Each row was made from one small tree. The marks that hang from a mark follow it in brackets, in alphabetical order. Every link used is in the known rows. Write each row's tree.
Known rows:
pozem(disi(kadu(rados(kezigam(benas(duvu)))))): -.43; -.17; .09; -.02; .06; -.54; -.30; .00; -.11; .23; -.03; -.34; -.19; -.11; .34; -.09; -.11; .24; -.10; .08; -.24; .13; -.13
kadu(disi rados): -.17; -.34; .09; -.07; .03; -.19; -.14; .32; -.10; .16; .01; .07; -.07; .08; -.05; -.20; .00; .05; .10; -.04; -.02; .11; .21
safote(duvu(benas(kezigam(rados(kadu(disi))))) paga(fito)): -.79; -.60; .05; -.12; -.19; -.03; .09; .07; -.24; .25; -.18; -.02; .17; .03; .40; -.08; -.14; .13; .19; .00; -.03; .02; -.12
rados(kezigam(benas(duvu))): -.12; -.07; .10; -.03; .08; -.20; -.13; -.29; -.18; .04; -.07; -.32; -.15; -.15; .25; -.18; -.21; .29; -.14; .06; -.11; .08; .06
paga(fito): -.06; -.09; .00; .01; -.02; -.03; .14; -.12; -.16; -.06; -.10; .09; -.10; -.01; .13; .01; -.01; .17; .01; .06; -.17; -.04; .01
benas(duvu kezigam(rados(kadu(disi(pozem))))): -.34; -.20; .03; -.20; .14; -.17; -.05; -.03; -.20; .06; -.18; -.25; .02; -.01; .19; -.01; -.12; .34; -.06; -.11; -.08; .20; .00
paga(fito safote(duvu)): -.17; -.29; .00; -.06; .00; .10; .21; -.13; -.18; -.08; -.01; .39; -.15; .07; .27; -.06; .09; .17; .15; .15; -.20; -.22; -.11
fito(paga(safote)): .18; -.25; .03; .00; .04; .07; -.05; -.01; -.09; -.19; .09; .11; -.12; .08; .24; -.27; .03; .13; .12; .18; -.08; -.17; .12
kezigam(benas): -.05; -.20; .09; .04; .03; -.31; -.17; -.01; -.18; .02; .00; -.12; -.05; -.06; .26; -.11; -.01; .14; -.13; .11; -.08; -.02; .11
rados(kadu(disi(pozem)) kezigam(benas)): -.37; -.07; -.02; .07; .16; -.30; -.02; -.09; -.12; .05; -.14; -.28; -.04; -.06; .39; .08; -.02; .33; -.16; -.09; -.10; .04; .34
rados(kezigam): .06; .05; .06; -.01; .12; -.02; -.02; -.23; -.12; -.13; -.04; -.18; -.07; -.12; .01; -.01; -.13; .21; -.05; -.03; -.12; -.03; .14
paga(fito safote(duvu(benas(kezigam(rados(kadu(disi))))))): -.65; -.49; .10; -.04; .12; -.04; .09; .01; -.27; .18; -.12; .10; -.04; .05; .77; -.04; -.02; .24; .26; -.07; -.08; -.20; -.09
safote(duvu(benas(kezigam)) paga(fito)): -.33; -.57; .07; -.10; -.22; .08; .05; -.23; -.13; .10; -.09; .19; .14; .10; .20; -.16; -.34; .10; .14; .16; -.11; -.06; -.07
disi(kadu(rados) pozem): -.04; -.14; .02; .03; .07; -.30; -.15; .00; -.04; .07; -.01; .23; -.07; .08; .08; .00; .07; -.02; -.26; -.01; -.22; .14; .05
paga(safote): .12; -.20; .06; .01; .07; .05; -.03; -.12; -.13; -.14; .09; .22; -.15; .01; .28; -.13; .00; .17; .07; .07; -.13; -.19; .06
kezigam(benas rados(kadu(disi))): -.51; -.25; .07; .02; .05; -.40; -.15; .29; -.28; .18; -.08; -.33; -.03; -.12; .48; -.03; .18; .17; -.09; -.05; .01; .07; .07
safote(duvu(benas(kezigam(rados))) paga(fito)): -.37; -.51; .13; -.11; -.10; -.01; .04; -.04; -.19; .15; -.14; .08; .17; .10; .21; -.17; -.28; .06; .08; .10; -.10; -.06; -.27
disi(kadu(rados(kezigam)) pozem): -.01; .04; .05; .04; .18; -.24; -.11; -.13; -.02; .03; -.04; .03; -.09; .00; .11; .04; -.04; .08; -.28; -.10; -.25; .11; .08
kadu(rados): .12; -.18; .12; -.03; .03; -.20; -.13; .10; -.11; .06; .03; .08; -.13; -.02; -.09; -.16; .09; -.01; -.02; .00; -.04; .07; .07
paga(fito safote(duvu(benas(kezigam(rados))))): -.22; -.40; .18; -.02; .18; -.01; .03; -.12; -.21; .08; -.06; .23; -.04; .12; .59; -.11; -.14; .17; .16; .03; -.16; -.28; -.24
kadu(disi rados(kezigam(benas))): -.25; -.19; .16; .02; .15; -.34; -.18; .27; -.12; .23; -.05; -.22; -.12; -.02; .22; -.21; -.11; .17; -.05; -.09; -.04; .07; .24
kezigam(benas rados(kadu(disi(pozem)))): -.41; -.20; .01; .05; .17; -.46; -.11; .21; -.20; .16; -.14; -.20; .02; .01; .39; .03; .15; .20; -.18; -.05; -.07; .10; .10

Which tree is each row?
-.03; -.09; .18; -.03; .12; -.31; -.17; -.09; -.15; .20; -.05; -.23; -.24; -.13; .15; -.29; -.10; .18; -.15; .00; -.06; .14; .02	kadu(rados(kezigam(benas(duvu))))
-.29; -.22; -.09; -.02; .05; -.16; .00; -.07; -.11; -.02; -.09; .00; .03; .03; .12; .08; .08; .20; -.02; -.05; -.09; .10; .30	rados(kadu(disi(pozem)))
-.16; -.09; .13; -.18; .03; -.10; -.08; -.18; -.28; -.01; -.10; -.35; -.11; -.22; .23; -.03; .01; .27; -.09; -.05; -.02; .13; -.19	benas(duvu kezigam(rados(kadu)))
-.21; -.46; .13; -.01; .09; .08; .06; -.30; -.16; .03; -.03; .31; -.04; .12; .56; -.10; -.21; .20; .21; .09; -.17; -.28; -.03	paga(fito safote(duvu(benas(kezigam))))
-.49; -.26; -.01; -.04; .13; -.42; -.11; .06; -.22; .21; -.16; -.23; -.04; -.01; .34; -.08; .08; .26; -.15; -.01; -.07; .20; .01	kezigam(benas(duvu) rados(kadu(disi(pozem))))
-.29; -.64; .01; -.05; -.20; -.05; -.11; -.19; -.11; .11; .04; .19; .17; .07; .01; -.23; -.19; -.10; .10; .22; -.05; .00; .07	safote(duvu(benas) paga)
-.07; -.59; .04; .02; .04; -.01; -.12; -.16; -.09; .01; .12; .23; .01; .15; .33; -.31; -.02; -.02; .22; .26; -.06; -.22; .13	fito(paga(safote(duvu(benas))))
-.17; -.13; .11; -.05; .13; -.12; -.08; .18; -.09; .12; -.04; -.10; -.11; -.01; -.04; -.15; -.13; .15; .07; -.13; -.06; .09; .24	kadu(disi rados(kezigam))
-.25; -.02; .06; -.02; .04; -.22; -.06; -.39; -.24; .06; -.09; -.41; -.22; -.30; .41; -.07; .03; .30; -.16; .01; -.06; .11; .08	rados(kadu kezigam(benas(duvu)))
-.22; -.09; .12; .06; .07; -.40; -.14; .08; -.28; .09; -.06; -.30; -.10; -.20; .45; .00; .29; .13; -.22; .00; -.01; .03; -.08	kezigam(benas rados(kadu))
-.06; -.09; .05; -.02; .24; -.19; -.05; .11; .00; .09; -.10; .02; -.05; .13; -.13; -.10; -.15; .17; -.02; -.13; -.12; .12; .29	kadu(disi(pozem) rados(kezigam))
-.02; -.57; .13; -.06; .08; .03; -.17; -.16; -.10; -.03; .10; .11; .06; .16; .41; -.30; -.19; .09; .22; .20; -.05; -.25; .11	fito(paga(safote(duvu(benas(kezigam)))))
-.43; -.36; .15; -.01; .12; -.22; -.20; .05; -.22; .17; -.09; -.28; .09; -.07; .49; -.02; -.13; .17; .05; -.17; .02; .02; .13	duvu(benas(kezigam(rados(kadu(disi)))))
-.31; -.39; -.06; -.13; -.28; .11; .21; -.06; -.16; .00; -.07; .25; .05; .07; -.09; -.12; -.06; .07; .09; .23; -.14; -.01; -.14	safote(duvu paga(fito))
-.19; -.06; .08; .02; .15; -.42; -.19; -.18; -.08; .21; -.10; -.10; -.17; -.04; .33; -.13; -.11; .17; -.36; -.02; -.23; .20; -.01	disi(kadu(rados(kezigam(benas(duvu)))) pozem)
-.44; -.14; -.05; -.03; .13; -.28; -.04; -.24; -.15; .12; -.17; -.32; -.09; -.10; .36; -.03; -.11; .39; -.12; -.05; -.11; .18; .25	rados(kadu(disi(pozem)) kezigam(benas(duvu)))
-.32; -.15; -.05; -.02; .15; -.25; -.02; .11; -.16; .03; -.13; -.09; .03; .03; .12; .08; .14; .17; -.07; -.09; -.09; .10; .10	kezigam(rados(kadu(disi(pozem))))
-.22; -.21; .07; -.03; .21; -.37; -.13; .05; -.06; .28; -.13; -.14; -.13; .09; .12; -.27; -.21; .26; -.10; -.05; -.11; .21; .20	kadu(disi(pozem) rados(kezigam(benas(duvu))))
-.11; .00; .10; .11; .20; -.46; -.19; -.04; -.06; .14; -.06; -.08; -.11; -.02; .36; -.03; -.03; .12; -.38; -.05; -.23; .10; .08	disi(kadu(rados(kezigam(benas))) pozem)
-.16; -.21; .13; -.05; .09; -.36; -.21; .02; -.25; .16; -.06; -.26; -.10; -.08; .24; -.21; -.04; .16; -.16; .09; -.08; .10; -.18	kezigam(benas(duvu) rados)
-.39; -.59; -.02; -.02; -.24; .02; .10; -.22; -.13; .14; -.07; .31; .11; .12; .11; -.17; -.17; -.03; .16; .22; -.12; -.05; -.05	safote(duvu(benas) paga(fito))
-.33; -.25; .14; -.07; .09; -.31; -.18; .13; -.14; .30; -.08; -.24; -.18; -.04; .18; -.33; -.20; .23; -.01; -.04; -.04; .18; .15	kadu(disi rados(kezigam(benas(duvu))))
-.02; -.26; .23; .01; .17; -.21; -.26; -.09; -.17; .08; -.04; -.16; .08; .00; .31; -.10; -.25; .11; -.04; -.05; -.05; -.07; .00	duvu(benas(kezigam(rados)))
